What can hang from each mark
nubi: mefus pobik zeko
dabak: zeko
mesadol: subagi vosuk
kabi: sono zapa
zeko: bave dabak nubi
mefus: nubi
bifes: mefus subagi
sono: kabi mesadol
zapa: bifes
pobik: nubi

Every row comes from one small tree of marks. The marks that hang from a mark follow it in brackets, in alphabetical order. Every link used is in the known rows. Which tree was each row made from?
Known rows
bifes[mefus[nubi[pobik zeko[dabak]]] subagi]: [  1.1  50.4  10.6  22.3   4.6  -2.1   9.6 -14.5   5.8  14.0   8.5   5.6
  -3.7  -6.4 -10.3  22.0 -22.3   1.8   9.2   9.6  14.4  -1.5  -0.4  -2.8
   6.7 -30.3   2.0]
pobik[nubi[mefus zeko]]: [ -4.3  38.8  13.2  16.9  -3.4  -6.4  19.0  -9.4   3.6  -3.4  -0.3   0.2
  -5.2  -0.1   5.9  29.8  -5.2  -2.2   4.5  11.0   6.7   6.1  -0.8   0.9
   2.9 -19.5   4.0]
bifes[mefus[nubi[pobik]] subagi]: [ -4.6  22.0   3.9  19.8   9.9   0.2   1.7  -3.6   2.3  17.4   2.8   6.8
 -10.2  -3.5 -10.6  -4.7 -16.1 -12.7   2.2   7.9   3.3 -10.4  -0.3  -1.1
   2.2 -12.5   7.1]
dabak[zeko[bave nubi[mefus pobik]]]: [  3.5  27.4  18.9  11.7  -0.4  12.4 -17.3 -11.9   5.0  -0.7  -1.1  10.9
   1.6  11.0 -12.4  27.3 -11.6  -9.8   9.7  17.8 -18.3   9.3   0.9  -1.8
   1.3 -11.4  -7.3]
bifes[mefus[nubi[pobik zeko[bave dabak]]] subagi]: [  5.7  29.5   4.9  22.5   1.9   8.1  -3.4 -10.3  10.2  16.0   6.3   7.8
  -6.7  -6.2 -11.3  18.5 -28.0   7.6   2.1  19.9   6.2   2.9  -1.0  -1.9
   7.2 -30.2   0.7]
sono[kabi[zapa[bifes]] mesadol]: [ -7.5   5.8   8.4 -10.3  -7.5 -10.4   2.0  -6.9   3.8  12.0   1.6  -1.2
  11.3 -10.9 -13.1 -13.5  16.3  13.4  -8.7 -16.5  17.3   0.4   4.5 -13.3
   4.1  -1.6   6.4]
kabi[sono zapa[bifes[mefus[nubi]]]]: [-10.3  10.7  14.7  19.7  -0.5  -5.4  17.9 -12.1  -1.1  15.1  -9.9   6.9
 -17.5 -10.5  -6.2 -28.2   0.7  14.7  -6.1  -2.0   8.9 -14.9   4.1  -7.3
  10.6 -14.4   3.7]
bifes[mefus]: [ -3.6  -2.0   1.9   6.5   3.8  -7.1  -0.2  -0.5   4.5   8.3  -4.8  -3.4
  -4.5   0.4   7.3 -12.3  -6.0  -2.7   2.2   7.6   2.3  -4.6   1.1   1.8
   1.3  -7.5  -0.6]
zapa[bifes[mefus[nubi[zeko[bave dabak]]] subagi]]: [  7.7  -5.9   9.4  34.2  -6.0   1.9   6.6 -13.7  14.2  21.7  -4.4   6.3
  -5.3 -12.8 -16.2  -8.0 -29.6   6.0   1.5  27.8  18.8   0.7   2.9  -4.7
   8.9 -24.7   1.3]
dabak[zeko]: [-0.4  8.7  0.4  2.8 -6.1  6.2 -2.2 -5.7 -4.4 -5.6 -4.6 -1.2  3.5  7.2
 -2.7 16.3  0.6  9.5  9.3  5.2  7.6  4.3  1.2  1.0  0.6 -1.3 -6.4]
pobik[nubi[zeko[dabak]]]: [  1.3  31.5   5.8  11.9  -6.8  -3.3  15.3 -17.2   3.2  -9.0   4.7  -0.2
   1.6   3.2  -1.1  30.2 -10.5   3.5   4.0   4.7   9.1   9.1   2.9   0.0
   3.3 -15.8  -3.0]
kabi[sono]: [-4.4 12.3  2.7  0.8  1.0  6.6  6.7 -0.2 -2.1 -1.4 -1.9  3.4 -8.9  1.7
  1.9  0.0  0.8 18.3 -7.8 -9.7 -4.7  2.0 -0.4 -2.3  4.2 -3.4 -0.2]
nubi[mefus pobik zeko[bave]]: [ 11.0  27.0  11.2   3.7  -0.1   6.5  -7.5   1.2   6.4   4.0   3.2   5.5
   0.1  -2.3  -4.1  35.2  -6.7   3.5   2.0  13.3  -6.3  14.5  -5.9   1.6
   7.3 -27.0   1.8]
bifes[mefus[nubi[zeko]] subagi]: [-11.0  32.8   1.7  25.5   0.1   2.0  14.3  -7.5   2.9  14.5  -2.5   2.2
 -13.6 -12.2   4.0   5.8 -10.3   5.7   6.5  14.9  25.1 -12.0   0.8  -1.1
   2.6 -20.0   5.5]
zapa[bifes[mefus[nubi[pobik zeko]]]]: [  1.4  36.0  10.2  20.0   0.0  -9.0   5.3 -10.9   0.4  11.6  -7.4   6.0
  -4.5  -7.8 -14.2   2.4  -2.9 -12.5  16.8  14.0  19.6  -3.6   0.8   1.5
   9.5 -31.9   5.5]
mefus[nubi[pobik zeko]]: [ -2.0  56.5   3.9   5.3  -0.4   3.6   1.0  -8.4  -5.6  -2.6   3.2   8.2
  -6.1  -4.7  -6.8  24.1   6.1  -6.2  12.4   2.5  10.2  -0.8  -1.8   1.8
   5.4 -22.3   2.4]
pobik[nubi[mefus]]: [ -5.3  11.5  14.7  16.2  -0.1  -7.6  13.5  -8.3   4.8  -1.0  -0.5   1.6
  -4.5   4.1   1.6   6.6  -8.9 -14.2  -2.3   9.7  -6.4   3.9   0.7   0.8
   0.4  -5.0   5.3]
bifes[mefus[nubi[zeko[bave]]] subagi]: [ -6.7  11.2  -2.2  25.7  -2.5  12.0   1.3  -4.3   7.6  17.0  -4.1   4.4
 -15.1 -11.5   5.6   2.5 -16.4   7.4   0.7  23.7  16.1  -7.5   0.6   0.0
   2.8 -20.4   3.8]
sono[kabi[zapa[bifes]]]: [ -1.0  13.4   2.7  -0.6  -4.5  -6.1   5.0  -5.2   0.6   9.5   1.1  -0.8
   5.5 -12.2 -10.2  -2.4   3.8  12.5  -9.4  -7.0  13.9  -1.0   5.7  -6.7
   2.4  -5.1   6.9]
bifes[mefus[nubi] subagi]: [-10.4   6.9   3.9  26.5   4.7  -0.7   9.8  -5.4   4.7  16.7  -1.4   3.8
 -12.1  -7.8   0.5 -18.9 -15.0  -6.7   0.0  13.7  11.6 -13.9   1.5  -1.8
   0.2  -5.9   6.1]
zeko[bave nubi]: [ -2.2  -7.8   3.1   5.5  -0.3  12.0 -14.6  -4.6   5.4   0.5  -1.9   7.4
  -5.9   2.3  -1.1  -5.6  -5.5 -10.1  -2.6   9.6 -12.2  -2.5   3.8  -2.8
  -3.4   3.9  -4.2]
nubi[mefus]: [-0.4 11.7 13.2  7.7  1.2 -5.7  6.1 -2.0  5.5  3.9  1.2  0.9  0.6 -2.2
 -0.3  3.4 -4.5 -0.7  0.6  7.9 -7.4  3.6 -2.0 -0.9  2.2 -6.8  3.6]
sono[kabi mesadol[subagi vosuk]]: [-10.9  -9.4  10.0  -7.5  -7.8  -5.6  -6.8 -11.8   9.9  13.1  -0.2   2.4
   4.9   3.2  -2.1  11.3  -3.3  17.9  -5.1  -9.1  22.0  -1.6   0.1  -8.1
  -8.1   2.0   1.5]
kabi[sono[mesadol[vosuk]] zapa[bifes[subagi]]]: [ -6.1 -12.7  26.6   7.2 -11.9  -4.9  20.9 -10.1   7.6  20.4  -6.3   5.6
   1.3  -3.7 -21.2   0.7  -2.0  40.6 -17.6 -22.0  22.8  -4.3  -1.5 -20.0
   7.3   1.3  -1.3]
kabi[sono[mesadol[subagi]] zapa[bifes]]: [ -3.3 -30.6  19.9  -7.4  -3.3   4.2  18.9  -4.8   4.2  16.7  -1.3   8.7
  -1.7  -1.7 -21.5 -17.1   2.8  40.6  -9.0 -26.2  12.2  -9.0   0.5 -19.2
   5.0  -1.0   6.1]
zapa[bifes[mefus]]: [  4.1 -20.7   7.6  13.7   1.0 -13.5   2.8  -1.2   6.3  14.7 -10.2  -3.1
  -0.1  -3.8  -8.8 -22.3  -7.9  -9.6   4.2  11.3   7.6  -3.0   2.7  -0.2
   3.7  -9.2   2.8]

Which tree is each row?
[  9.8  33.2   4.9   6.7  -3.8   9.0 -12.1 -12.8   2.3  -1.4   6.7  10.8
  -1.5  -2.0 -12.2  25.8  -9.7   0.9   4.6  12.1  -0.6   9.7  -1.3   1.0
   8.1 -24.3  -3.8] : mefus[nubi[pobik zeko[bave dabak]]]
[-12.1  -1.9  19.3  10.9  -8.9 -17.9   6.6 -12.8  14.5  30.8  -5.8  -3.0
   7.3 -10.9  -9.4  -4.5  -5.8  19.6 -12.7  -5.9  34.9  -5.8   3.5 -14.9
   1.9  -6.7   3.2] : sono[kabi[zapa[bifes[mefus subagi]]] mesadol[vosuk]]
[-10.3  -6.4   1.8 -13.6  -0.1   1.6  -4.8  -3.0   7.2  11.5   6.5   2.3
   4.5   0.1  -3.6  -7.4   1.1  15.5  -3.5 -13.2  12.6  -2.0   1.8  -9.1
  -6.6   1.6   8.5] : sono[kabi mesadol[subagi]]
[ -0.9  25.8   0.5  21.1   2.1  12.9  -3.6  -1.6   5.5  17.8   0.6   7.8
 -11.4  -7.0  -4.2  14.2 -17.0   0.6   2.2  18.6  10.7  -2.9  -1.7   0.9
   4.8 -27.5   5.2] : bifes[mefus[nubi[pobik zeko[bave]]] subagi]
[  7.1  54.0  15.4   3.4   2.3  -3.0   4.4  -2.8   2.0   1.5   6.3   2.9
   2.9  -1.8  -4.1  37.6  -0.4   2.3   9.3   4.2  -0.3   9.6  -5.3   0.9
   6.9 -28.2   3.5] : nubi[mefus pobik zeko]
[ -1.6  48.7  22.9  11.5   2.3   2.3  -3.9 -15.2   0.9  -3.6   1.8   7.9
   3.4  11.2 -12.1  30.1  -4.5  -9.0  17.5   8.5  -9.8   4.9   1.1  -3.2
   1.5 -12.8  -5.7] : dabak[zeko[nubi[mefus pobik]]]
[  6.6   6.9   6.5  27.5   0.1   6.8  -1.2  -3.1   7.5  24.0  -5.9   9.6
  -8.8 -10.1 -21.6   2.1 -20.7  -4.7   3.7  22.9  14.8  -0.5  -0.1  -2.2
   8.1 -27.6   7.6] : zapa[bifes[mefus[nubi[pobik zeko[bave]]] subagi]]
[ -2.1   0.1   3.2   8.5  -6.7  19.0 -16.9 -11.6   2.0  -5.3  -6.1   5.8
  -0.9  10.2  -3.2  12.4  -3.6  -1.2   6.7  14.3  -3.8   1.8   5.1  -1.9
  -3.4   2.0 -10.9] : dabak[zeko[bave nubi]]
[  5.1  19.2  18.4   8.6   5.7   6.1 -15.8  -5.7   9.5   4.9   3.9  12.1
  -2.0   4.0 -11.0  10.7 -10.6 -17.6   0.4  12.1 -25.4   4.4  -0.8  -3.0
   0.8  -8.8  -0.2] : zeko[bave nubi[mefus pobik]]
[ -0.6  18.4   9.3  16.3  -7.0   2.7   5.3  -6.0   7.7  -1.1  -2.5   2.6
  -7.0   0.4   4.5  25.4 -10.8   0.4  -2.6  21.3  -1.4  10.3  -0.8   2.3
   3.5 -18.7   3.1] : pobik[nubi[mefus zeko[bave]]]
[  6.1   5.7  19.8  16.1  -0.4   1.6  -8.2 -16.6  16.3   2.6   6.1   8.1
   1.1   1.9  -6.9   2.5 -18.7  -6.7  -2.1  18.2 -23.7   6.8   2.8  -5.6
   1.6  -6.9  -6.3] : zeko[bave dabak nubi[mefus]]
[ -4.5  -6.8  18.7  -5.8  -6.7  -2.4  15.5  -5.4   1.4   9.9  -3.7   4.7
   2.3  -4.3 -15.2 -18.7  15.0  29.8 -11.1 -25.3   6.9  -1.8   0.9 -16.5
  10.3  -2.9   1.4] : kabi[sono[mesadol] zapa[bifes]]
[  0.8  -2.1  11.9  11.0  -1.5   6.8  25.1  -1.0   0.4  16.4  -0.6   5.4
  -5.1  -9.7 -18.7  -6.5  -8.7  33.7 -16.5 -15.6   9.4  -5.6   1.1 -14.5
   7.2  -1.9   5.1] : kabi[sono zapa[bifes[subagi]]]
[ -2.2   9.5  16.2  17.0  -5.1  12.1 -10.9 -13.2   7.2  -1.5  -4.9   7.3
  -1.3   7.9  -2.6  13.4  -8.7  -1.2   6.7  23.1 -11.0   5.3   3.3  -2.7
  -0.9  -5.3  -8.8] : dabak[zeko[bave nubi[mefus]]]
[ -9.0 -20.0  21.8   1.6  -7.7 -17.6   2.8 -16.1  13.8  29.6  -7.9  -1.5
   4.3  -4.1  -8.5  -6.4  -6.3  24.9  -5.8  -6.9  34.3 -11.4   3.3 -13.4
  -2.1  -8.4   3.2] : sono[kabi[zapa[bifes[mefus]]] mesadol[subagi vosuk]]
[-12.4  47.8   3.4  24.2  -3.9  -3.7  19.6 -13.2   3.6  23.3  -1.6   0.9
  -7.7 -24.2  -4.9   1.0  -7.3  15.7  -2.6   8.6  38.6 -13.1   6.5  -7.3
   4.4 -25.9  13.1] : sono[kabi[zapa[bifes[mefus[nubi[zeko]] subagi]]]]
[-11.4 -13.6  13.6 -15.7  -0.1   9.3  13.9  -4.5   1.3  10.8   4.4   6.7
  -4.7   1.8  -5.8  -3.0   7.1  44.2 -11.0 -30.8   6.5 -10.9  -0.5 -17.0
   1.2   0.2   2.9] : kabi[sono[mesadol[subagi]] zapa]
[  2.4   6.1  11.9  27.3   6.5  -6.0   5.7  -5.1   5.1  23.6  -3.3   8.4
  -6.8  -6.8 -24.8 -18.0 -18.5 -17.5   4.1  11.8   8.9  -7.9   1.1  -3.6
   5.7 -14.0   9.9] : zapa[bifes[mefus[nubi[pobik]] subagi]]
[-10.6 -12.4  28.9  15.3  -8.0 -11.8  21.2 -10.3  12.2  28.7 -11.3   2.0
  -2.8  -4.4 -13.4  -8.7  -7.0  35.2 -15.7 -14.7  25.2  -7.8  -0.8 -18.2
   8.1  -7.0  -2.4] : kabi[sono[mesadol[vosuk]] zapa[bifes[mefus subagi]]]
[ 11.0   7.2  10.2   2.2   2.7   9.3 -20.3 -12.8   8.6   0.1   9.4  10.4
   4.8   8.7 -17.8   9.7 -15.4 -13.8   0.0   4.7 -23.0   8.0   2.8  -4.5
   1.0  -6.5  -7.9] : zeko[bave dabak nubi[pobik]]
[  1.0  43.0  18.6  17.6  -4.0  -9.8  20.0 -18.9   8.8  -5.4   6.0   0.3
   0.6   1.4  -0.4  30.9 -15.7   1.2   4.7  12.5   3.5  13.0   0.8  -0.6
   5.6 -23.5  -0.5] : pobik[nubi[mefus zeko[dabak]]]
[ 17.2  32.2  16.1   3.8  -1.3   3.0  -7.4  -7.7  10.8   2.4   9.0   5.0
   6.9  -1.0  -9.9  39.3 -15.9   7.5   1.6  13.4 -10.8  20.7  -4.5  -0.8
   9.3 -30.3  -2.6] : nubi[mefus pobik zeko[bave dabak]]
[ 17.5  22.0   3.4  -3.5  -2.7   9.3 -12.8  -5.1   5.7  -1.0   8.3   4.4
   7.2   2.8 -11.9  34.5 -12.5  11.2   1.1   5.9  -6.0  17.5  -2.7   0.1
   6.7 -23.5  -5.3] : nubi[pobik zeko[bave dabak]]
[ -5.2  12.1   4.3   5.8  -0.7 -12.5   5.8  -5.2   4.5  18.1  -3.7  -4.3
   0.6 -12.5  -3.6 -13.0  -0.8   7.2  -6.7  -0.1  14.9  -5.8   7.2  -4.8
   3.2 -13.5   6.8] : sono[kabi[zapa[bifes[mefus]]]]
[-15.4  23.2  11.4 -12.3 -11.9 -11.0  -4.0 -13.5   5.0   7.8   0.3  -1.8
   9.7  -3.0   2.0  15.9  12.1  20.0 -11.5 -17.4  22.2  -1.8   0.9  -9.5
  -1.0  -0.7  -3.1] : sono[kabi[zapa] mesadol[vosuk]]
[ 10.7  21.2  24.4   9.8   4.8   2.6 -15.0 -14.4  13.6   3.2  10.2  11.5
   4.1   4.9 -17.7  14.4 -19.6 -12.4   0.8  11.9 -30.2  11.5   0.2  -5.3
   3.4 -13.8  -4.9] : zeko[bave dabak nubi[mefus pobik]]
[ -4.2  41.1   7.9  18.9  -2.2  -7.2   8.2 -19.4   5.2   3.2  -0.2   0.9
  -5.7  -7.6   4.7   5.1  -9.1  -0.6  12.9  14.9  15.3  -3.1   2.2   1.2
   6.7 -26.7  -3.4] : bifes[mefus[nubi[zeko[dabak]]]]
[ -0.2  42.4   6.0  11.9  -6.6  -0.1   8.0 -19.0  -0.1  -4.6   4.3   4.8
  -2.1  -8.0  -3.6  15.2  -2.9   3.4  10.8   8.3  13.3   1.3   1.4  -0.5
   5.7 -19.2  -3.2] : mefus[nubi[zeko[dabak]]]
[ -5.5  -6.3  27.3  -1.2 -13.1 -10.6  11.9 -12.7   4.7  11.7 -10.9   5.2
   1.7  -1.0 -13.3  -2.2  10.8  32.7 -12.0 -21.3  17.2  -1.4  -1.5 -15.7
   9.1  -2.6  -5.4] : kabi[sono[mesadol[vosuk]] zapa[bifes]]
[  5.1  18.9  15.0  17.5  -7.6   0.8   6.4 -14.4  12.8  -2.3   3.7   2.8
  -2.0   1.9  -0.1  29.2 -21.2   4.1  -2.7  20.6  -3.9  17.6   0.3   0.4
   5.9 -21.7  -2.5] : pobik[nubi[mefus zeko[bave dabak]]]
[  2.3   9.4  11.8  19.1   4.5 -11.1  -2.1  -7.4   1.8  14.6  -7.2   7.2
  -6.0  -3.7 -19.4 -20.1  -6.9 -26.0   8.9  13.3   3.4  -5.3   1.8   1.5
   7.4 -17.0   5.5] : zapa[bifes[mefus[nubi[pobik]]]]
[-12.4   0.9  14.7 -14.8  -8.4  -5.7   0.1 -13.9   7.3  15.2   3.2   1.5
   4.8  -1.0  -1.1  17.8   3.4  30.2  -9.6 -18.9  27.0  -8.2   1.0 -12.8
  -6.2   2.2   2.3] : sono[kabi[zapa] mesadol[subagi vosuk]]
[ -3.9  14.3   7.5  33.2  -2.0  -2.6  18.5  -9.1   5.5  20.0  -8.0   3.2
  -8.3 -15.2 -11.5  -7.5 -14.9   2.1   9.0  18.7  30.6 -10.7   2.0  -3.7
   5.7 -22.3   7.2] : zapa[bifes[mefus[nubi[zeko]] subagi]]
[ -4.9 -21.2  20.3  -6.1 -11.2 -10.7   4.4 -14.7   9.2  21.5  -3.7   2.1
   8.4  -4.1 -18.0   3.4  -0.7  24.4  -8.8 -14.1  30.6  -7.0   2.0 -15.1
  -3.6  -0.5   4.2] : sono[kabi[zapa[bifes]] mesadol[subagi vosuk]]
